What can hang from each mark
Z62: Z963
Z349: Z876 Z982
Z267: Z876
Z963: Z349
Z982: Z349
Z913: Z876 Z963 Z982
Z606: Z963
Z876: Z267 Z349 Z913

Every row comes from one small tree of marks. Brackets hold a mark, then the marks that hang from it, in the order of their numbers. Every link used is in the known rows. Which tree was each row made from?
Known rows
[Z606 [Z963 Z349]]: [ 0.27 -5.19 -0.21  2.41 -1.73  2.62  2.15 -3.95 -0.48 -0.06  0.92  3.97
  2.84  3.62  1.95 -2.49 -0.14 -5.91 -4.11  1.32 -2.01 -0.53 -1.01 -1.62
 -0.40  0.81  0.77]
[Z913 Z876]: [ 0.22 -4.09 -1.11  0.84  0.67  1.12  1.34 -3.57 -1.30  0.31  0.89 -1.20
  2.16  3.31  0.14 -2.84  0.13 -0.10  0.19 -1.51  3.64  0.07  3.33 -0.38
  0.80 -0.67  1.60]
[Z349 Z876 Z982]: [ 0.01 -3.65 -0.90  4.23 -2.56  1.04 -0.24 -1.15 -2.69 -0.35 -2.86 -0.86
  2.28  0.09 -2.51 -4.84  2.69 -2.95  2.02  1.76  0.86  3.59  0.84 -1.73
  0.42  2.41  1.92]
[Z982 [Z349 [Z876 Z913]]]: [-0.57 -4.25 -3.23  2.26 -0.12  1.09 -3.10 -2.65 -1.69 -1.44  0.73 -1.53
  0.58  1.00 -2.81 -2.50  0.92 -1.25  1.98  0.56  4.53 -0.40  2.32 -0.57
  0.19  0.40  0.13]
[Z62 Z963]: [ 1.20 -5.43 -0.36  3.42 -1.55  3.21 -1.22 -6.36 -0.26 -0.68  1.19  0.13
  3.43  3.94 -0.69 -6.05  1.75 -2.25  0.15 -2.23 -1.26  0.31 -0.44 -1.99
 -0.29 -0.63  1.26]
[Z876 Z267 Z913]: [ 1.66 -3.35 -1.20  1.29 -0.90  2.25 -1.27 -2.10 -0.92  1.86 -0.21 -2.42
  1.01  3.49 -1.26 -3.39 -0.81 -1.08  2.78 -3.20  3.08 -1.52  1.74 -0.52
 -0.39 -0.83  1.35]
[Z349 [Z876 Z267 [Z913 Z963]] Z982]: [ 1.50 -2.09 -0.02  3.11 -2.81  0.10 -1.33  1.20 -3.15 -0.41 -3.45 -1.40
 -0.64  0.67 -3.51 -4.34  2.34 -1.78  3.34  1.45  2.08  0.48  1.14 -1.29
  0.25  2.07  0.83]
[Z982 [Z349 Z876]]: [-0.99 -5.16 -3.09  2.75 -0.69  1.58 -1.78 -3.33 -2.07 -0.73  0.20 -0.95
  1.30  1.31 -0.49 -3.10  1.34 -1.71  0.98  0.67  3.31  0.54  3.20 -1.89
 -0.28  0.77  1.13]
[Z876 Z267 Z349 [Z913 Z963]]: [ 1.28 -1.21  0.80  0.68 -0.39  0.34 -2.02 -2.19 -1.12  1.51  2.23 -1.71
 -2.74  2.86 -3.80 -1.11 -0.80  0.85  3.89 -0.10  2.84 -3.15  1.30  1.56
 -0.85  0.00  0.44]
[Z62 [Z963 [Z349 [Z876 Z267 Z913] Z982]]]: [ 2.19 -4.12 -1.69  2.76 -3.30  1.74 -3.13 -1.07 -0.97 -2.37 -2.70  0.81
  3.12  0.34 -1.53 -6.93  2.42 -3.64  1.08 -0.95 -0.46  0.86 -1.90 -3.48
  1.27  2.09  1.34]
[Z913 Z982]: [ 0.03 -5.80 -1.00  1.02 -0.55  2.93  2.53 -2.28 -1.26  1.07 -0.20 -0.29
  3.36  3.62 -2.65 -0.30  1.48 -2.06  1.26 -0.81  1.12  0.62  0.09  0.71
 -0.84  1.97  3.25]
[Z267 [Z876 Z349 [Z913 Z963]]]: [-0.47 -2.38  0.79  0.11  1.45  0.60 -2.13 -6.43  1.74  3.55  3.32 -0.79
 -3.30  1.89 -4.02 -0.30 -0.33  2.45  3.14  0.31  0.37 -2.87  0.87  2.99
  0.12  0.36  0.29]
[Z349 [Z876 [Z913 Z963]] Z982]: [ 0.17 -2.45  0.77  3.53 -2.25 -0.15 -0.81 -0.41 -2.87 -1.51 -1.72 -0.20
 -0.61  0.16 -5.36 -3.68  2.37 -1.80  2.62  2.31  1.19  0.92 -0.29  0.39
  0.32  1.97  0.77]
[Z606 [Z963 [Z349 [Z876 Z913] Z982]]]: [ 0.65 -3.35 -1.09  2.99 -2.62  1.01 -0.14 -0.47 -1.19 -1.78 -1.10  3.01
  2.25  0.97 -1.25 -2.84  1.20 -6.26 -2.00  3.55 -0.31  0.87 -2.00 -1.55
  0.92  2.37 -0.48]
[Z349 [Z876 Z267] Z982]: [ 1.16 -3.39 -1.63  3.79 -3.03  1.25 -0.78  0.58 -2.81  0.97 -4.74 -2.08
  2.24  0.56 -0.66 -5.63  2.48 -2.84  2.77  0.86  1.31  3.13  2.10 -3.46
  0.31  2.40  2.09]
[Z62 [Z963 [Z349 Z876]]]: [ 0.66 -5.88 -0.94  3.19 -2.17  2.15 -1.67 -4.21 -0.52 -3.38 -0.45  2.07
  3.94  1.99  0.28 -6.51  1.95 -3.39 -1.07 -0.67 -1.45  0.50 -1.47 -2.29
  0.93  0.89  2.00]
[Z62 [Z963 [Z349 [Z876 Z913]]]]: [ 0.88 -5.00 -1.04  2.57 -1.77  1.63 -2.77 -3.55 -0.14 -3.98 -0.09  1.51
  3.29  1.54 -1.59 -5.78  1.48 -2.88 -0.17 -0.89 -0.37 -0.20 -2.16 -1.12
  1.42  0.54  1.26]
[Z876 Z349]: [-0.75 -3.37 -0.26  2.06 -0.13  1.49 -0.67 -4.98 -0.47  1.55  3.05 -1.08
  0.66  2.07 -2.73 -1.56 -0.27 -0.63  2.25  0.38  1.54  0.58  1.17  1.05
 -0.64  0.44  1.77]

Which tree is each row?
[ 1.45 -3.36  1.09  0.69 -2.41  1.60  0.78 -0.99 -2.05  1.57 -1.06  1.35
 -1.47  2.20 -1.18 -3.84 -0.12 -1.80  1.18 -2.68 -0.12 -2.70 -0.05 -1.08
 -0.77  1.07  2.22] => [Z876 Z267 [Z913 [Z963 [Z349 Z982]]]]
[ 1.23 -4.35 -1.10  2.96 -2.73  1.68 -2.84 -2.09 -0.88 -3.19 -1.54  1.55
  2.94  0.05 -2.77 -6.38  2.42 -3.63  0.50 -0.30 -1.04  1.00 -2.59 -2.49
  1.44  2.05  1.24] => [Z62 [Z963 [Z349 [Z876 Z913] Z982]]]
[-0.14 -4.27 -0.87 -0.82  1.18  1.75 -0.60 -4.81  0.93  3.44  1.23 -0.45
 -2.10  2.57 -3.48  0.49  1.12  1.37  2.18 -0.74  0.86 -3.28  1.03  1.64
 -0.27  1.60  0.83] => [Z267 [Z876 [Z913 Z963 [Z982 Z349]]]]
[-0.43 -5.58 -0.57  0.99 -0.74  1.19  1.79 -1.23 -2.92 -1.33 -0.21  1.18
  0.02  2.95 -2.99  0.20  3.02 -1.05  0.66  2.27  1.68 -1.57  1.25  0.59
 -1.27  3.16  1.98] => [Z913 Z963 [Z982 [Z349 Z876]]]
[ 0.25 -5.22  0.59 -1.93  0.02  0.56  4.75 -0.29 -2.26 -1.43 -0.05  2.90
  0.89  3.14 -1.23  0.49  1.49 -0.42 -1.56  0.02  1.62 -2.69  0.48  1.24
  0.46  2.96  3.14] => [Z913 Z876 [Z963 Z349] Z982]
[-0.23 -4.60  0.35 -1.08  0.74  1.74  0.75 -4.39  1.33  2.87  0.68  1.27
 -1.36  2.29 -2.75 -0.16  0.25  0.69  1.00 -1.25 -1.00 -3.32 -0.77  2.27
  0.15  1.79  2.10] => [Z267 [Z876 [Z913 [Z963 Z349] Z982]]]
[ 0.41 -4.10 -0.96  2.62 -1.55  1.17 -0.14 -1.90 -0.56 -2.70  0.18  2.98
  2.49  2.52 -0.07 -2.15  0.24 -5.55 -2.86  3.14  0.22 -0.62 -1.42 -0.35
  0.79  1.08 -0.43] => [Z606 [Z963 [Z349 [Z876 Z913]]]]
[-0.67 -5.11 -0.68  2.53 -2.82  1.34  0.73 -0.93 -2.04 -0.83 -2.71  2.42
  2.22 -0.86 -0.53 -4.80  1.53 -4.12 -0.41  0.51 -1.04  2.29 -0.78 -1.94
  0.58  3.09  3.34] => [Z963 [Z349 Z876 Z982]]
[ 0.94 -3.24 -1.81  2.57 -0.91  0.73 -2.43 -0.52 -1.58 -1.09 -1.75 -2.59
  1.72  2.26 -1.52 -3.77  0.35 -1.34  2.88  0.18  4.36 -0.11  2.11 -0.13
  0.78 -0.06  1.01] => [Z349 [Z876 Z267 Z913]]
[-0.08 -1.58  0.72  0.52  0.35  0.53 -2.12 -5.18  1.17  4.29  1.79 -0.91
 -3.59  0.53 -5.11 -0.87  0.55  1.74  4.01  0.62 -0.08 -1.40  0.28  1.84
  0.15  1.81  0.27] => [Z267 [Z876 [Z349 Z982] [Z913 Z963]]]
[ 1.41 -4.23 -2.04  1.51 -1.82  1.26  0.14  0.96 -0.66 -2.03 -1.58  2.00
  3.25  2.81 -0.25 -1.03  0.79 -5.48 -1.83  3.27  1.19 -0.72 -1.34 -0.96
  0.91  2.55 -0.02] => [Z606 [Z963 [Z349 [Z876 Z267 [Z913 Z982]]]]]
[ 1.27 -4.22 -1.35  3.21 -3.43  1.56  0.64 -0.15 -1.51 -0.58 -2.66  2.50
  2.96  1.71  1.70 -3.93  1.54 -6.42 -2.32  3.19 -1.03  1.42 -0.49 -3.62
  0.44  2.78  0.36] => [Z606 [Z963 [Z349 [Z876 Z267] Z982]]]
[ 0.52 -4.37 -1.63  1.84 -1.53  1.10  0.49 -0.33 -0.57 -2.88 -0.51  2.70
  3.24  2.49 -1.51 -0.40  0.93 -5.53 -2.39  3.90  0.74 -0.34 -2.10  0.14
  0.97  2.54 -0.04] => [Z606 [Z963 [Z349 [Z876 [Z913 Z982]]]]]
[ 0.32 -0.87 -0.66  1.66 -0.75  0.52 -2.85 -2.34 -0.81  1.35  2.03 -1.91
 -0.85 -0.44 -7.75 -1.02  0.20 -0.94  5.09  0.75  2.74  0.96 -0.63  1.49
  0.05  1.58  0.24] => [Z876 [Z349 Z982] Z913]
[ 0.02 -1.74 -1.16  0.67  0.62  0.94 -3.23 -4.78  1.86  4.75  1.40 -2.16
 -1.76 -0.14 -5.27 -1.03  0.27  1.09  4.78  0.09  0.80  0.05  0.53  1.21
  0.71  1.65  0.32] => [Z267 [Z876 [Z349 Z982] Z913]]
[ 0.44 -4.99 -2.07  0.37 -1.36  1.14 -0.38  1.17 -1.27 -1.61 -2.43  0.80
  2.46  1.06 -1.01 -2.42  0.28 -2.76  0.72 -0.42  2.37 -0.47 -0.53  0.01
  0.96  2.44  2.89] => [Z963 [Z349 [Z876 Z267 [Z913 Z982]]]]
[ 1.77 -2.61 -0.36 -1.81  0.39 -0.28  1.91  0.76 -2.15  0.53  0.17 -1.62
 -0.35  3.69 -2.53  1.55  1.81  1.70  2.59  1.54  4.65 -2.33  3.08  1.04
  0.31  2.74  1.48] => [Z913 [Z876 Z267 Z349] Z963 Z982]
[-0.21 -3.82  1.06  0.15 -0.19  1.50  0.07 -5.25  0.91  3.64  0.30  1.55
 -2.26  1.10 -2.12 -2.66  0.18  0.18  0.99 -1.54 -2.13 -2.34 -0.51  0.71
  0.04  1.28  1.74] => [Z267 [Z876 [Z913 [Z963 [Z349 Z982]]]]]
[ 1.62 -1.29  0.70  0.20 -0.92 -0.50  0.72 -1.00 -2.56  1.78  0.13 -1.21
 -1.88  2.17 -1.20 -2.21  1.45  1.14  2.35  0.48  2.96 -1.16  3.70 -1.23
  0.15  1.55  0.89] => [Z913 [Z876 Z267 [Z349 Z982]] Z963]
[-0.32 -2.98 -1.00  1.19  0.01  1.68 -1.52 -5.79  1.36  5.54  0.82 -1.65
 -0.84  0.27 -2.41 -2.01  0.89  0.56  3.45  0.16 -0.83  1.32  1.56 -0.39
  0.12  2.22  1.48] => [Z267 [Z876 [Z349 Z982]]]
[ 1.17 -3.89 -1.47  2.35 -1.93  1.13 -0.42 -0.74 -0.73 -1.74 -0.98  2.11
  2.67  2.76  1.00 -2.69  0.13 -5.36 -2.41  2.58  0.81 -0.70 -0.64 -1.40
  0.78  1.24 -0.33] => [Z606 [Z963 [Z349 [Z876 Z267 Z913]]]]
[ 0.12 -2.12  0.85 -0.17  0.51  0.13 -0.47 -1.88 -0.89 -0.24  3.48 -0.38
 -1.75  2.39 -8.49  2.42  0.41  0.70  3.86  1.95  2.87 -2.59 -1.31  4.64
 -0.52  1.83  0.62] => [Z876 Z349 [Z913 Z963 Z982]]
[ 1.24 -5.21 -1.70  1.77 -1.68  1.75 -2.25 -1.96 -0.15 -4.13 -0.92  1.51
  3.80  1.68 -2.81 -4.21  2.17 -2.91  0.28 -0.23  0.05 -0.10 -2.79 -0.63
  1.47  1.89  1.43] => [Z62 [Z963 [Z349 [Z876 [Z913 Z982]]]]]
[ 1.80 -0.57 -1.61  1.14 -1.57  0.88 -3.54 -0.13 -1.01  2.89 -0.15 -3.54
 -0.85  0.23 -5.49 -1.93  0.07 -0.94  5.90 -0.41  3.56  0.45  0.84 -0.73
 -0.15  1.81  0.41] => [Z876 Z267 [Z349 Z982] Z913]
[ 0.42 -4.08 -3.90  1.99 -0.74  1.33 -3.34 -1.20 -1.98 -0.38 -0.69 -2.38
  0.61  1.29 -1.32 -3.07  0.69 -1.26  2.68 -0.38  5.13 -0.70  3.46 -1.95
  0.12  0.52  0.43] => [Z982 [Z349 [Z876 Z267 Z913]]]
[ 1.37 -1.43 -1.49  0.74 -0.25  0.96 -3.49 -1.84 -0.21  1.92  1.48 -3.31
 -0.42  2.07 -3.95 -1.36 -1.23 -0.03  4.85 -1.03  4.32 -1.29  1.42  0.80
 -0.05  0.01  0.42] => [Z876 Z267 Z349 Z913]
[ 0.46 -3.95 -2.30  1.90 -0.84  0.81 -2.55 -1.48 -2.44 -0.62 -0.18 -1.29
 -1.03  1.90 -1.06 -3.09  1.05 -0.66  1.97  0.28  4.33 -1.88  3.24 -1.41
 -0.31  0.53  0.48] => [Z982 [Z349 [Z876 Z267 [Z913 Z963]]]]
[ 0.42 -4.24 -0.88  3.40 -2.95  1.35  0.88 -1.07 -1.44 -1.26 -1.59  3.34
  2.96  1.34  0.45 -3.42  1.64 -6.43 -2.91  3.66 -1.43  1.62 -1.46 -2.45
  0.47  2.68  0.27] => [Z606 [Z963 [Z349 Z876 Z982]]]
